Each row comes from the steps of one walk. Every step used is in the known rows, and no mark comes twice. Write the walk behind each row, first mark first.
Known rows
tibus/zali/pomi: [ 0.33  1.27 -0.22  0.04 -1.35  0.63 -1.34 -0.28  0.16 -0.76  0.04 -0.92
  1.67  1.97  1.08 -1.80 -0.81  0.38  1.11 -0.07 -0.06 -1.12]
sokur/tibus/kozana/kunapeg/losuze: [-1.78  4.87  0.25  1.19  1.51  0.09 -1.22  1.89 -0.25  1.91 -0.24 -0.34
  0.10 -0.32 -1.95  1.26  0.60  0.41 -1.03  1.52 -1.95 -0.05]
sokur/tibus/zali/pomi: [ 0.75  1.96 -0.33 -0.51 -1.43  0.66 -1.01 -1.20  1.01 -0.62  0.00 -0.61
  1.42  1.24  0.95 -1.11 -0.73  0.14  1.31 -0.90 -0.42 -0.55]
sokur/tibus/kozana/pomi: [-2.35  2.35 -0.49 -1.81 -0.10  0.98  0.16 -0.80  0.92  0.93 -1.07  0.49
  0.27 -1.66  0.91 -0.36  0.48  0.93 -0.11  0.16 -0.93  1.66]
vufe/sotus/pomi: [-1.37  1.85  0.13 -0.58 -1.37  0.03 -0.80  1.56  1.03 -1.24  0.20 -0.42
 -0.06 -1.53 -0.49  1.13 -0.42  0.36  0.13 -1.42 -1.58  0.40]
kunapeg/kozana/pomi/sokur: [-1.63  2.99 -0.20 -0.90  0.39  0.44 -0.43  0.00  0.34  0.34 -0.80 -0.05
  2.24 -0.51 -0.04 -1.05  0.03  1.60 -1.69  0.87 -0.94  0.67]
pomi/zali/tibus: [-1.02  1.64 -0.52  1.01  0.81  0.31  0.32 -1.22  1.76 -0.90 -1.02  0.25
  0.13  0.11 -0.14 -0.36  0.38 -0.64  0.12 -0.89 -0.87 -1.24]
kozana/pomi/zali/tibus/sokur: [-1.93  4.25 -0.38  0.70  0.82  1.46  0.40  0.42  1.08 -0.67 -0.32 -0.27
  0.77 -0.50  0.39 -1.29  1.28  0.52 -0.23 -0.67 -1.18 -1.95]
vufe/sotus/pomi/sokur/tibus: [ 0.04  3.01 -0.39 -1.36 -0.54 -0.40 -0.40 -0.87  2.16 -0.45 -0.32 -0.02
  0.68 -2.58 -0.61  1.53 -0.67  0.34 -0.75 -1.51 -2.42  0.65]
kozana/kunapeg/losuze/tibus/zali/pomi: [-0.14  3.11  0.61  1.00 -0.56  0.33 -1.25  0.50  0.34 -0.36  0.08 -1.13
  1.32  2.07 -0.41 -1.26 -0.82  0.46  1.35  0.09 -0.45 -1.27]
tibus/kozana/kunapeg: [-2.85  2.35  0.13  1.40  0.54 -0.31 -1.64  1.60  0.06  3.06 -0.26 -0.46
  0.01 -0.65 -0.94  0.16 -0.75  0.89 -0.44  3.25 -1.36 -0.57]
losuze/tibus/zali: [ 0.78  0.41  0.50  0.93 -1.09  0.28  0.67 -0.65  0.29 -0.47  0.38 -0.83
  0.17 -0.07 -0.58 -1.12  0.15 -0.60  0.88 -0.45  0.20 -1.45]
sokur/tibus/kozana/pomi/zali: [-2.35  2.66 -0.41 -1.77 -0.08  0.25 -0.15 -1.68  1.69  0.40 -2.14  0.12
  0.42 -0.29  1.32  0.71  0.87  0.77 -0.35  1.48 -3.04  0.80]
vufe/sotus/pomi/sokur: [-0.82  2.38 -0.24 -0.64 -0.57 -0.54 -1.11  0.72  1.08 -0.67 -0.25 -0.72
  1.26 -1.59 -0.57  0.47 -0.98  0.93 -1.30 -0.40 -2.36 -0.36]
kunapeg/kozana: [-1.61  2.34 -0.06  0.94  0.12  0.86 -0.70  1.22 -0.30  0.15  0.11 -0.09
  1.00 -2.01 -0.83  0.63  0.28  0.10 -0.48  1.35 -0.51  0.62]
zali/pomi: [-0.27  0.85 -0.29 -0.54 -0.44  0.31 -1.28 -0.40  0.50 -0.78 -0.31 -0.25
  1.18  0.94  1.20 -0.63 -1.32  0.58  1.06  0.02 -0.21  0.14]
sotus/pomi/sokur/tibus/zali: [ 0.84  2.35 -0.44 -0.06 -1.20  0.18 -0.22 -0.18  1.03 -0.27  0.55 -1.07
  1.17  0.24 -0.63 -0.88  0.04 -0.23 -0.45 -1.18 -1.49 -1.08]
sokur/tibus: [ 0.71  1.02 -0.17 -0.83 -0.09  0.03  0.44 -1.48  1.29  0.07 -0.09  0.52
 -0.32 -1.28 -0.14  1.14  0.14 -0.40  0.26 -1.24 -0.54  0.94]
sokur/tibus/kozana/kunapeg: [-2.38  3.01  0.05  0.96  0.52 -0.29 -1.34  0.72  0.92  3.08 -0.34 -0.13
 -0.16 -1.55 -0.98  0.85 -0.63  0.61 -0.26  2.57 -1.67 -0.02]
sotus/pomi/sokur/tibus/kozana/kunapeg: [-2.89  3.81 -0.42  0.68  0.44 -0.51 -1.90  1.49  1.25  2.73 -0.10 -0.66
  0.48 -1.50 -1.27  0.72 -1.25  0.90 -0.81  2.38 -2.73 -0.16]
sotus/pomi: [-1.19  0.65 -0.45 -0.16 -0.63  0.18 -0.63  2.25  0.47 -1.06  0.87 -0.70
  0.04  0.27 -0.30  0.08 -0.56 -0.14  0.29 -0.93 -0.97  0.36]
losuze/kunapeg/kozana/pomi/sokur: [-1.63  3.26  0.38 -0.70  0.76  0.27 -0.48  0.64  0.52  0.13 -0.81 -0.04
  1.54 -1.52 -0.62 -0.67 -0.28  1.31 -1.57  0.82 -1.14  0.30]

Write each row's walk
[-2.22  2.74 -0.92 -0.51  0.87  0.57 -0.32 -0.67  0.90  0.72 -1.19  0.08
  1.70 -1.34  0.34 -1.88 -0.40  1.26 -1.46  0.47 -0.97 -0.22]
zali/tibus/kozana/pomi/sokur
[ 0.12  3.54 -0.16 -0.33 -0.99  0.80  0.05 -0.80  0.85  0.39 -0.09 -0.51
  1.90 -0.20 -0.46 -1.24  0.78  0.49 -0.86 -0.45 -0.90 -0.35]
kunapeg/kozana/pomi/sokur/tibus/zali
[-3.40  6.40  0.22  1.80  1.18  0.19 -1.73  2.64  0.67  0.71 -0.85 -0.69
  0.31 -0.58 -2.16  1.32  0.58  0.49 -1.09  1.05 -3.19 -0.91]
vufe/sotus/pomi/zali/tibus/kozana/kunapeg/losuze
[-0.75  3.60  0.87  1.39  1.44 -0.22 -0.87  2.35 -0.71  1.12  0.13 -0.37
  0.16  2.03 -2.06  0.56  0.81  0.55 -0.88  0.61 -0.68 -0.38]
kozana/kunapeg/losuze
[ 1.28  1.39 -0.03  0.06 -1.21  0.43  0.37 -0.94  0.64  0.09  0.35 -0.47
  0.35  0.32 -0.34 -0.63  0.72 -0.55  0.28 -1.17 -0.29 -0.81]
sokur/tibus/zali
[ 0.98  1.79 -0.47 -0.91  0.34 -0.41  0.08 -1.87  1.47  0.36 -0.43  0.27
  0.72 -1.62 -0.30  0.72 -0.46  0.15 -0.82 -0.52 -1.38  0.37]
pomi/sokur/tibus
[-1.45  2.57 -1.18 -0.31  0.51  0.13 -0.86 -1.11  0.91  1.53 -0.87 -0.14
  0.77 -4.00  0.04  0.92 -0.75  0.22 -1.15  1.86 -2.60  0.22]
pomi/sokur/tibus/kozana
[ 0.78  3.13 -0.14 -0.35 -1.70  0.06 -0.38 -0.54  1.37 -0.36  0.13 -0.89
  1.13 -0.92 -0.74 -0.22  0.10  0.08 -0.58 -1.43 -1.87 -1.02]
vufe/sotus/pomi/sokur/tibus/zali
[-1.76  5.77 -0.07  0.84  1.56 -0.04 -2.13  1.36  0.09  1.71 -0.61 -0.64
  1.34 -0.05 -1.40  0.70 -0.45  1.03 -1.21  1.95 -2.63 -0.26]
zali/pomi/sokur/tibus/kozana/kunapeg/losuze
[-1.33  3.89 -0.50  1.56  0.94  1.16  0.09  0.49  0.93 -0.65 -0.03 -0.47
  0.62 -1.26  0.00 -0.59  0.95 -0.05 -0.27 -0.21 -1.53 -2.54]
pomi/zali/tibus/sokur
[-2.33  3.05  0.95 -0.60  0.27  1.04 -0.03  1.53  0.31 -0.36 -0.51  0.35
  0.34 -1.51 -0.56 -0.23  0.46  0.77 -0.25  0.03 -0.05  1.24]
losuze/kunapeg/kozana/pomi
[-2.44  3.86 -0.31  0.50  0.55 -0.43 -2.20  0.13  1.28  2.94 -0.67 -0.42
  1.09 -1.25 -0.50  0.33 -1.64  1.26 -0.39  2.80 -2.35 -0.25]
zali/pomi/sokur/tibus/kozana/kunapeg
[ 0.00  3.82  0.20  0.78  0.25 -0.32 -1.59  0.03  0.46  0.26 -0.33 -1.28
  2.39  1.48 -0.76 -1.39 -1.25  1.13 -0.41  0.89 -1.51 -1.76]
kozana/kunapeg/losuze/tibus/zali/pomi/sokur
[-1.02  4.63  0.76  1.75  1.27  0.62 -0.02  2.19 -0.35  0.33  0.83 -0.91
  0.15 -1.49 -1.59  0.39  0.71  0.47 -0.09  0.62 -1.24 -1.69]
kozana/kunapeg/losuze/tibus/sokur
[ 1.02  2.39 -0.13 -0.86 -1.03  0.37  0.37 -1.39  0.96  0.33 -0.16 -0.46
  1.39  0.84 -0.03 -1.58  0.62  0.44 -0.57 -1.07 -0.62 -0.64]
kozana/pomi/sokur/tibus/zali
[-2.59  3.25 -0.02 -0.93  0.57  0.32  0.00 -0.83  0.97 -0.27 -2.16 -0.24
  0.45 -0.08  0.61  0.65  1.08  0.68 -0.40  1.69 -3.05  0.43]
kunapeg/losuze/tibus/kozana/pomi/zali
[-2.73  2.06 -0.29 -1.37 -0.03  0.23 -0.39 -0.97  1.02  0.27 -2.10 -0.16
  0.58  0.34  1.42  0.14  0.85  0.94 -0.45  2.14 -2.73  0.39]
tibus/kozana/pomi/zali
[-0.54  2.26  0.22  0.93  0.33  0.78  0.50  0.69  0.16 -0.42  0.71 -0.68
  0.07 -2.78 -0.28  0.09  0.21  0.18  0.43  0.25 -0.77 -1.53]
losuze/tibus/sokur
[ 0.29  2.22 -0.29 -2.03  0.19 -0.06  0.42 -2.04  1.71  0.31 -0.80  0.52
  0.96 -0.73  0.23 -0.08  0.04  0.85 -0.80 -1.22 -0.99  1.15]
kozana/pomi/sokur/tibus
[-0.45  3.91  0.36  1.23  1.07  0.99  0.45  1.58 -0.48 -0.80  0.72 -0.81
  0.21 -2.31 -1.01  0.43  0.88  0.04 -0.08 -0.10 -1.15 -1.47]
kunapeg/losuze/tibus/sokur
[-2.54  3.70  0.22  0.67  1.05  0.96  0.32 -0.08  2.07 -1.25 -1.34  0.49
  0.18 -1.02 -0.59 -0.45  0.61 -0.22 -0.05 -0.94 -0.94 -0.53]
losuze/kunapeg/kozana/pomi/zali/tibus
[-2.38  4.93  0.07  2.28  2.00  0.45 -1.19  2.43 -0.41  1.58 -0.19 -0.36
  0.27 -0.03 -2.19  0.11  0.48  0.28 -0.98  1.11 -1.14 -0.88]
zali/tibus/kozana/kunapeg/losuze
[-2.02  2.57 -0.30  1.04  1.00  0.60 -0.36  0.43 -0.23  0.35 -0.58 -0.49
 -0.08 -3.64 -0.82  1.01 -0.13 -0.32 -0.16  1.78 -1.83 -0.04]
kunapeg/losuze/tibus/kozana
[ 0.55  1.90 -0.32 -0.08 -0.54 -0.14 -1.05 -1.32  0.83 -0.51 -0.43 -1.06
  2.32  0.28  0.41 -1.66 -1.62  0.73  0.07  0.49 -1.15 -1.52]
losuze/tibus/zali/pomi/sokur
[-0.54  2.66  1.12  1.30  1.18 -0.35  0.19  0.88  0.21  0.28 -0.02 -0.27
 -0.45 -0.18 -2.08  0.90  0.07 -0.01  0.30  0.16 -0.50 -0.20]
kozana/kunapeg/losuze/tibus
[ 1.48  1.98 -0.27  0.03 -0.91  0.08  0.05 -1.32  0.81  0.34  0.09 -0.67
  1.20  0.16 -0.51 -0.87  0.25 -0.14 -0.61 -0.65 -0.97 -1.25]
pomi/sokur/tibus/zali
[-0.02  1.57 -0.59 -0.65  0.15 -0.31 -1.47 -0.94  0.66 -0.25 -0.68 -0.51
  2.21  0.28  0.79 -0.94 -1.70  1.10 -0.52  0.83 -1.24 -0.56]
zali/pomi/sokur
[ 0.14  3.95  0.48 -0.15 -0.61  0.63 -0.01 -0.21  0.99  0.06 -0.14 -0.50
  1.19 -1.14 -1.04 -0.82  0.42  0.13 -0.74 -0.55 -1.11 -0.67]
losuze/kunapeg/kozana/pomi/sokur/tibus/zali
